Each row was made from one small tree. The marks that hang from a mark follow it in brackets, in alphabetical order. Every link used is in the known rows. Write each row's tree.
In the rows, 128 means zero.
Known rows
dani{semo{puso}}: [137 140 148  93 117 152  97 130 130 156 104 119 131 100 113 197 148 127
 155 126 146 110 104 108 128 142 169 119 134  86 126 142 144 144 157 109
 159 125 127 100  98 107  82  93 133 144]
kini{pogak{fesu} vezun}: [122 148 117 106 129 135  99 116 148 125 103 126 107 103  47 198 170 125
 163 120 165 118  76 135  80 167 142 139 115 103 128 130  99 135 118 122
 192 172 120 129 155  74  79 108 133 126]
bebig{dani{semo}}: [130 137 141 113 115 145  87 118 155 164 109 107 128 114  85 193 138 164
 161 136 150 107 102  87 146 134 165  97 137  69 122 146 147 163 155 126
 156 124 120 102  77  96  72 108 124 157]
verituv{tisori{lolo puso{kazit}}}: [154 136 147 151  87 138 119 108 200 107  98 150 167 124  91 221 177 103
 141  84 120 136 122 131 127 146 193 144 119 113  60 113 127 162 139  80
 161 153 134  90 117 116 102  89  96 150]
zibo{vezun}: [126 146 138 100 123 137 127 138 160 129 100 141 123 106  72 195 166 114
 170 109 175 130  98 122 110 155 168 117 131 101 126 130 118 139 171 118
 179 147 146 111 130  89  81 105  99 148]
fesu{bazimor pogak{kini{vezun{semo{puso}}}}}: [112 150 136 105 144 131 128 149 127 118 104 120 115  92  44 176 146 112
 129 130 187 106  96 120  36 169 122 170 128 113 128 126  94 132 166 128
 191 168 151 131 144  88  76 136 157 109]
kini{pogak{fesu}}: [123 144 117 103 126 128  96 110 154 134 100 129 123 105  61 204 170 119
 167 114 161 119  80 128  89 163 157 117 118  89 122 133 126 132 133 120
 181 157 119 127 144  83  75 103 128 131]
pogak{kini semo}: [137 143 122 100 138 125 149 157 156 133  92 152 154 102  72 171 153 121
 143 131 172 121 120 104  86 166 155 122 131  99 140 123 127 140 160 121
 184 144 134 120 128  87  68 114 104 144]
semo{lubil{goki{bududi{nimig}}} puso{kazit tisori{lolo}}}: [136 138 136 124  93 172 113 133 210  78  96 159 139  97 147 218 174  94
 147 123 113 127 103 125 131 198 194 151 110  74  92 105 108 102 147 158
 132 157 141  87 141  97 149 106 101 146]
bazimor{fesu{pogak{kini{vezun} semo}}}: [112 142 110 114 145 117 140 153 143 121  96 148 133 108  22 167 165 130
 125 146 226 108 107 119  38 174 131 151 131 120 131 121  97 159 157 135
 200 178 140 136 146  70  69 132 123 129]
tisori{lolo puso{kazit}}: [144 128 143 141  99 140 124 117 190 119  98 137 160 114  86 212 172 110
 145  88 138 135 114 121 128 149 186 151 132 106  80 109 135 153 141  85
 161 149 118  90 114 117  97  90  99 148]
kazit{puso}: [133 123 138 110 110 127 110 130 178 118  88 123 139  99 100 195 154 105
 159 116 169 125 102 115 115 157 177  87 121  99 110 133 129 139 151 103
 175 132 116 103 126 110  88  97 104 140]
kini{pogak{semo}}: [134 142 114  99 137 137 131 136 151 136  97 131 137  97  74 191 163 124
 162 123 154 123 109 112 103 160 156 122 121 102 136 133 125 131 132 117
 183 145 130 127 142  96  75 110 124 137]
semo{lubil puso}: [132 132 135  89  94 156  99 136 139 151 112 129 112  96 108 192 167 109
 158 123 154 125  96 124 112 172 167 113 122  92 123 131 136 127 163 104
 161 130 114 103 128 113  90 109 116 158]
pogak{fesu kini{vezun} semo{puso{kazit tisori{lolo}}}}: [143 135 125 131 127 147 136 129 149  95  83 145 153 110  95 192 146  97
  92 136 156 112 122 144  75 188 165 185 130 134  98 119  93 124 145 112
 173 171 131  98 131 100  97 123 143 123]
pogak{fesu{bazimor} kini{vezun{goki}} semo{puso{kazit}}}: [137 141 116 109 148 138 135 165 138 116 102 129 132  82  58 171 145 107
 104 135 167 102 106 149  43 203 130 187 127 108 147 114  97 116 160 137
 190 186 138 118 179  77  87 126 146 114]
lubil{goki{bududi} semo}: [132 163 137 103 143 121 144 151 167 104  94 150 128  81 101 193 179 129
 187 108 115 120  83  94 123 173 170 127 110  61 143 119 125 109 136 155
 180 151 141 131 141  57  99  90  99 136]
zibo{vezun{semo}}: [124 148 142  98 142 135 138 140 158 123  98 135 113  95  78 188 150 110
 169 102 147 134 101 107 110 165 157 123 129 115 132 136 116 124 174 123
 181 151 156 119 133  91  82 121 106 142]
vezun{semo{lubil{goki{bududi}}}}: [122 148 133 109 122 139 120 155 170 115 108 148 111  82  95 184 170 112
 176 118 112 138  79  95 116 191 157 116 109  78 145 113 120 106 152 158
 174 165 141 126 148  72 109 120  92 156]
fesu{bazimor pogak{kini semo{lubil}}}: [121 137 107 115 110 127 128 153 150 134 112 146 138 100  21 171 168 132
 118 145 211 124  99 120  36 194 140 122 123  96 128 123 112 148 186 132
 181 167 131 130 136  87  68 132 134 152]
zibo{vezun{goki semo}}: [117 151 139  99 147 134 140 156 160 112 102 135 107  88  80 186 150 107
 169 103 124 128  96 115 112 178 148 129 125  95 144 125 106 118 176 125
 179 165 169 120 160  81  89 131  89 133]
puso{kazit tisori{lolo}}: [137 119 138 133  99 137 119 101 196 100  81 141 156 113 101 224 168 100
 150 109 156 136 108 125 135 166 193 130 125 100  67 124 123 138 150  94
 152 141 130  90 113 113  99 109 110 145]
fesu{bazimor}: [128 136 135 102 117 118 112 122 171 134  99 132 146  98  58 201 174 121
 169 113 190 119  95 116  93 157 163 106 130  88 113 130 135 145 158 117
 175 148 125 117 129  90  68 111 116 142]
bududi{nimig}: [129 139 137  88 125 135 120 135 195 129  93 150 142 106  94 201 170 122
 182 118 168 119 114 101 112 158 170 105 125  90 124 125 131 137 146 135
 157 135 129 112 135  89  85 112  83 144]
zibo{vezun{goki semo{lubil puso}}}: [118 148 138  90 124 162 126 163 135 127 119 128  81  82 103 178 148  99
 152 112 111 127  93 128 109 198 148 139 119  96 148 129 106 103 187 117
 165 158 162 111 161  97 105 134 105 144]
bebig{dani{semo{puso}}}: [134 143 150 101 115 161  85 120 130 171 113  99 120 110 114 191 128 151
 151 138 141  95 107  95 148 130 166 115 141  69 126 148 156 151 156 118
 150 115 122  97  81 111  80 103 142 150]
pogak{kini{vezun} semo{puso}}: [138 149 130  92 143 150 147 166 124 132  96 138 134  98  89 164 144 112
 133 135 166 105 121 119  76 168 139 160 132 120 149 124 107 130 146 117
 189 149 136 118 138  92  75 116 125 128]
pogak{fesu{bazimor} semo{lubil{goki} puso{kazit tisori}}}: [138 130 119 128 104 145 103 136 151 111  96 133 131  74  91 191 163  88
 104 128 162 123  95 142  93 217 168 152 117 111 113 134 121 108 167 131
 170 163 111 113 143 102 105 117 162 149]
zibo{vezun{goki semo{lubil puso{kazit tisori}}}}: [126 128 134 107 112 172 126 150 155  98 104 120  87  82 119 192 141  81
 129 108 123 141  99 140 127 214 163 158 121 105 118 135  92  92 196 118
 151 156 160  94 154 114 126 132 122 143]
pogak{fesu{bazimor} semo{lubil{goki{bududi}} puso{kazit}}}: [139 144 116 117 119 146 108 150 149 124 113 137 127  70  88 181 176 106
 121 133 144 118  90 128  78 214 161 150 117  89 140 114 126  95 156 168
 175 181 123 120 168  78 111 111 143 145]
semo{puso{tisori}}: [132 134 141  95 116 139 111 114 154 120  88 130 132 101 126 206 153  93
 156 121 171 118 112 127 126 162 174 121 132  94 100 143 133 129 156  99
 157 128 123  99 117 113  88 105 126 138]
bebig{dani{semo{lubil{goki} puso{tisori{lolo}}}}}: [130 138 144 141  76 172  78 116 145 130 111 123 121 110 123 210 142 134
 134 143 107 109  91 110 163 162 185 125 126  64  99 140 133 153 156 111
 139 131 126  90  72 113 114 107 145 168]
lubil{semo{puso}}: [137 153 145  79 131 136 135 140 134 134  97 126 123  84 121 193 160 120
 165 108 131 111 103 110 120 158 168 132 123  89 129 141 138 110 146 106
 167 122 122 121 118 103  81  97 127 135]

Write each row's tree
[121 132 138 110 105 153 120 131 163 104 101 139 114  95 123 203 152  91
 146 117  94 122  99 131 124 196 168 129 114  91 100 126 111 110 167  91
 144 160 147  98 136 116 109 141 109 144] -> vezun{goki semo{lubil puso{tisori{lolo}}}}
[118 152 126 100 132 152 131 161 168 108 118 142  90  89  83 180 164 120
 169 116 114 135  82 122 103 205 144 122 117  81 149 117  92 100 183 160
 164 185 175 117 172  66 109 137  79 150] -> zibo{vezun{goki{bududi} semo{lubil}}}
[133 137 107 107 111 137 113 133 139 121 102 141 139  97  68 177 149 110
 101 147 193 113 107 146  49 207 151 128 126 102 117 139 111 121 184 125
 169 165 119 112 129  96  77 131 154 149] -> pogak{fesu{bazimor} kini semo{lubil puso{tisori}}}
[133 145 128 117 100 148  98 147 160 130 114 144 120  97  90 192 173 141
 169 133 125 131  73 100 128 179 168 107 112  54 144 119 123 138 156 159
 165 155 139 111 118  67 109  96 100 167] -> dani{semo{lubil{goki{bududi}}}}
[134 143 139  97 127 172 121 165 186 108 103 139 109  75 142 187 162 100
 158 118  97 126 101  96 123 201 166 154 107  82 141 106 118  82 152 178
 151 150 144 111 165  89 137 113 101 140] -> vezun{semo{lubil{goki{bududi{nimig}}} puso{kazit}}}
[138 142 134  99 108 173 113 159 187 115 107 145 120  85 135 196 173 104
 159 119 126 127  99 113 122 195 176 148 110  69 138 106 121 100 153 174
 148 148 133 103 161  89 136  96  97 145] -> semo{lubil{goki{bududi{nimig}}} puso{kazit}}
[121 142 112 105 126 118  91 106 158 128 104 123 129  95  31 207 172 126
 160 115 185 113  73 134  66 163 152 117 120  85 116 134 122 134 139 126
 184 167 122 133 150  78  68 109 148 131] -> kini{pogak{fesu{bazimor}}}
[123 141 122 106 125 106 111 124 161 131  98 144 149 106  32 189 163 120
 142 125 200 115  87 129  48 171 150 114 128  84 121 125 126 144 171 131
 186 164 125 125 134  72  61 115 126 136] -> pogak{fesu{bazimor} kini}
[124 142  93 114 126 140 108 146 146 120 118 129 100  89  20 181 175 136
 134 134 157 114  72 150  52 212 123 145 110 101 149 122  82 122 135 138
 192 204 131 136 190  65  84 139 141 137] -> kini{pogak{fesu{bazimor} semo{lubil}} vezun{goki}}
[124 137 124 110 125 129 123 121 143 118  91 128 147  92  79 196 157 104
 121 136 203 104 118 128  74 174 157 134 136 111 101 147 121 131 167 115
 167 155 129 118 129 111  73 127 161 124] -> fesu{bazimor pogak{semo{puso{tisori}}}}
[110 152 131 117 122 150 125 176 117 115 110 139  87  86  68 163 149  99
 132 131 143 125  80 112  67 194 128 174 110 103 154 114  91 126 168 127
 192 164 145 132 149  88 108 123 137 130] -> fesu{pogak{kini{vezun{semo{lubil{goki} puso}}}}}
[116 131 113 102 112 143 108 139 123 151 113 133 117  94  75 179 173 118
 124 139 197 108 103 124  68 185 152 128 126 114 120 138 131 138 170 119
 170 157 120 121 140 108  80 129 134 151] -> bazimor{fesu{pogak{semo{lubil puso}}}}
[132 148 135 115 100 185  82 132 177 119 111 127 113 104 139 197 140 146
 146 154 118 101  99  98 153 176 170 120 122  43 129 137 124 123 156 184
 123 140 135  93 101  80 127 109 124 162] -> bebig{dani{semo{lubil{goki{bududi{nimig}}} puso{tisori}}}}
[144 152 141  99 140 152 147 146 196  73  78 143 134  78 158 206 164 102
 158 114 112 114 110 109 141 192 184 165 113  71 121 124 112  81 138 171
 145 137 142 109 144  80 131  91 118 125] -> lubil{goki{bududi{nimig}} semo{puso{kazit tisori}}}
[143 118 135 113  83 171  88 121 147 136 102 111 115 103 124 204 147 116
 125 129 153 136 102 126 144 181 181 132 125  92 101 147 123 132 173 111
 140 123 117  79  93 126 108 103 145 164] -> dani{semo{lubil puso{kazit tisori}}}
[110 144 139 129 127 131 134 122 150  84  89 136 136 106  53 197 145 102
 116 133 178 104 101 134  47 171 142 175 130 116  87 125  81 137 163 114
 176 179 159 118 129 100  88 144 160 105] -> fesu{bazimor pogak{kini{vezun{semo{puso{tisori{lolo}}}}}}}
[133 148 117 103 141 115 133 146 148 135  93 154 151 107  60 173 154 121
 134 133 171 117 113 114  64 177 153 122 131 103 140 124 126 135 160 129
 186 160 124 124 134  79  61 117 112 141] -> pogak{fesu kini semo}
[137 145 142  90 127 134 134 124 149 111  82 128 125  91 129 202 154 108
 154 112 143 113 108 119 132 167 177 133 122  91 107 153 126 109 149 101
 160 122 125 110 110 105  85 101 135 135] -> lubil{semo{puso{tisori}}}
[139 154 144 117 131 154 151 136 204  63  78 154 150  85 159 220 167 104
 155 113  91 110 110 112 139 185 196 171 112  73  99 113 111  88 129 159
 140 149 150 103 135  85 136  94 110 122] -> lubil{goki{bududi{nimig}} semo{puso{kazit tisori{lolo}}}}
[119 154 131  89 135 176 132 156 189  80 104 146  94  90 131 187 147 105
 153 125 115 119 107 131 109 216 153 140 120  80 134 126  81  79 186 176
 133 175 180 103 173  79 128 143  88 138] -> zibo{vezun{goki{bududi{nimig}} semo{lubil puso{tisori}}}}
[134 138 116  97 113 141 100 133 133 152 114 131 128  83  73 179 169 117
 122 136 171 108  98 134  65 195 154 122 125 110 128 138 133 118 166 126
 172 163 110 117 141 100  74 128 147 154] -> pogak{fesu{bazimor} semo{lubil puso}}
[142 129 119 104 110 157 104 140 135 152 111 126 120  87 105 181 161 107
 117 126 147 125 106 127  96 199 166 139 124 119 128 131 132 108 162 122
 166 151 104 106 140 115  95 119 136 155] -> pogak{fesu semo{lubil puso{kazit}}}
[122 157 119 107 145 127 125 151 166 104 108 154 124 108  51 177 161 124
 157 134 154 111  83 134  55 194 129 144 123  67 148 103  87 126 152 165
 182 200 153 123 180  39  90 121  87 125] -> pogak{fesu kini{vezun{goki{bududi}}}}
[142 118 139 129  73 171  91 110 156 126 101 123 133 109 125 218 152 117
 119 126 131 132 101 131 144 175 193 138 124  94  79 137 121 139 165  98
 135 136 126  72  84 131 115 104 142 164] -> dani{semo{lubil puso{kazit tisori{lolo}}}}
[134 171 143  83 151 145 146 164 176 101  93 154 130  79 141 193 171 120
 180 118 102 101 101  94 122 174 170 147 112  62 150 118 125  91 131 173
 159 141 146 125 151  66 113  90 102 124] -> lubil{goki{bududi{nimig}} semo{puso}}
[132 143 118 107 137 110 118 127 159 137  97 138 151  93  51 188 169 125
 142 127 183 113 102 120  64 176 156 110 131 110 125 134 136 131 154 131
 183 169 117 127 139  84  58 126 129 141] -> pogak{fesu{bazimor} semo}
[127 152 139  97 122 152 116 156 147 122 113 140 103  75 124 182 161  99
 166 120 102 126  84 103 115 189 158 133 108  79 146 118 128  96 156 150
 170 153 141 119 151  85 115 114 109 144] -> vezun{semo{lubil{goki{bududi}} puso}}
[107 147 140 127 135 138 141 141 148  80  92 141 122 106  80 192 135  94
 125 129 133 108 101 135  71 190 138 180 123 102 104 115  75 131 162 106
 169 183 171 113 154  94 102 146 130 104] -> fesu{pogak{kini{vezun{goki semo{puso{tisori{lolo}}}}}}}
[127 146 127 110 103 140 110 147 171 121 111 154 118  92  91 193 184 114
 179 122 141 135  76 109 115 187 169 108 111  63 139 112 122 122 153 153
 171 159 133 117 146  71 108 101  86 159] -> semo{lubil{goki{bududi}}}
[129 158 100 108 158 141 125 143 155 106 107 137 114  94  57 182 169 132
 158 134 130 105  87 137  68 196 123 150 116  89 158 116  85 108 114 164
 188 209 148 136 200  46  94 128 113 115] -> kini{pogak{fesu semo} vezun{goki{bududi}}}
[130 135 110 107 113 128 104 130 153 145 110 139 134  93  45 181 176 130
 130 132 182 120  94 124  63 196 152 104 121 110 128 133 128 129 164 133
 177 173 110 126 140  87  67 134 127 160] -> pogak{fesu{bazimor} semo{lubil}}
[132 155 118 106 125 151 110 155 135 128 112 151 121  82 111 175 172 109
 141 139 120 114  94 119  90 205 160 132 115  88 154 119 130 101 150 161
 175 176 124 122 159  73 103 111 117 149] -> pogak{fesu semo{lubil{goki{bududi}} puso}}
[131 146 131 111 128 166 133 178 145 104 109 134  94  79 100 165 150  99
 135 125 115 133  88 114  93 205 143 187 111  93 151 100  89  95 155 162
 182 164 151 115 163  77 131 116 120 133] -> pogak{kini{vezun{semo{lubil{goki{bududi}} puso{kazit}}}}}
[128 149 135 116  96 164 113 132 200  83 100 169 139 100 141 213 178 100
 158 132 114 117 100 124 124 192 189 131 110  69 102 108 112 111 144 157
 136 162 145  98 139  89 134 110  91 147] -> semo{lubil{goki{bududi{nimig}}} puso{tisori{lolo}}}
[126 141 125 111 129 135 139 140 134 112  88 139 145 106  92 180 141  99
 114 140 193 111 124 123  73 176 154 144 137 103 116 138 115 136 176 115
 168 146 137 113 125 107  77 118 143 126] -> fesu{pogak{kini semo{puso{tisori}}}}
[118 148 120 110 136 112 118 146 163 110 106 143 126 100  19 182 159 122
 144 131 184 110  79 145  40 190 126 147 121  82 139 110  91 141 158 137
 192 194 141 128 169  53  73 126 116 123] -> pogak{fesu{bazimor} kini{vezun{goki}}}
[118 155 127  92 139 159 137 168 201  99 116 153  97  95  95 180 163 126
 173 118 112 126  96 113  99 208 148 126 113  77 153 111  85  95 179 187
 151 185 180 116 184  61 117 143  62 147] -> zibo{vezun{goki{bududi{nimig}} semo{lubil}}}
[139 124 147 121  99 149 116 105 172 105  84 131 150 107 131 223 159  85
 138 112 146 125 113 132 135 162 195 147 129 103  69 126 127 128 149  88
 149 136 130  83 113 128 105 104 127 134] -> semo{puso{kazit tisori{lolo}}}
[125 130 138 125 104 171 131 139 165  90 103 132 105  91 122 205 149  82
 125 105 100 136  99 145 129 209 175 163 120 106  98 124  91 100 185 104
 147 166 166  86 150 118 129 136 117 142] -> zibo{vezun{goki semo{lubil puso{kazit tisori{lolo}}}}}
[138 136 132 109 103 174 111 144 200  90  97 148 124  89 145 204 167  91
 149 125 136 129 103 121 132 203 182 147 111  71 115 116 110  94 155 171
 138 146 133  94 149  89 143  99 104 146] -> semo{lubil{goki{bududi{nimig}}} puso{kazit tisori}}
[131 148 131 100 105 165 112 144 189  94  98 155 122  93 140 200 169  99
 164 132 136 119 100 122 121 196 175 126 111  63 123 119 110 104 154 169
 140 151 136 104 146  81 130 106  96 149] -> semo{lubil{goki{bududi{nimig}}} puso{tisori}}
[127 161 104 111 133 131 128 168 191 106 107 175 146  92  50 172 174 134
 134 148 164 112  95 112  39 216 147 128 113  71 158 102 104 115 160 207
 174 195 140 135 169  42  95 124 102 148] -> pogak{fesu{bazimor} kini semo{lubil{goki{bududi{nimig}}}}}
[129 137 140 126  85 170  76 125 135 140 111 109 103 102 123 195 136 132
 136 143 126 112  89 106 164 166 172 118 126  60 122 152 136 144 164 123
 146 120 119  95  77 105 110 103 149 168] -> bebig{dani{semo{lubil{goki} puso{tisori}}}}
[129 143 134  95 128 174 128 163 152 111 121 125  85  78 115 182 154 100
 145 110 104 132  93 131 112 210 151 160 118  88 144 114  96  80 188 154
 156 173 173 102 179  91 129 128 103 142] -> zibo{vezun{goki{bududi} semo{lubil puso{kazit}}}}
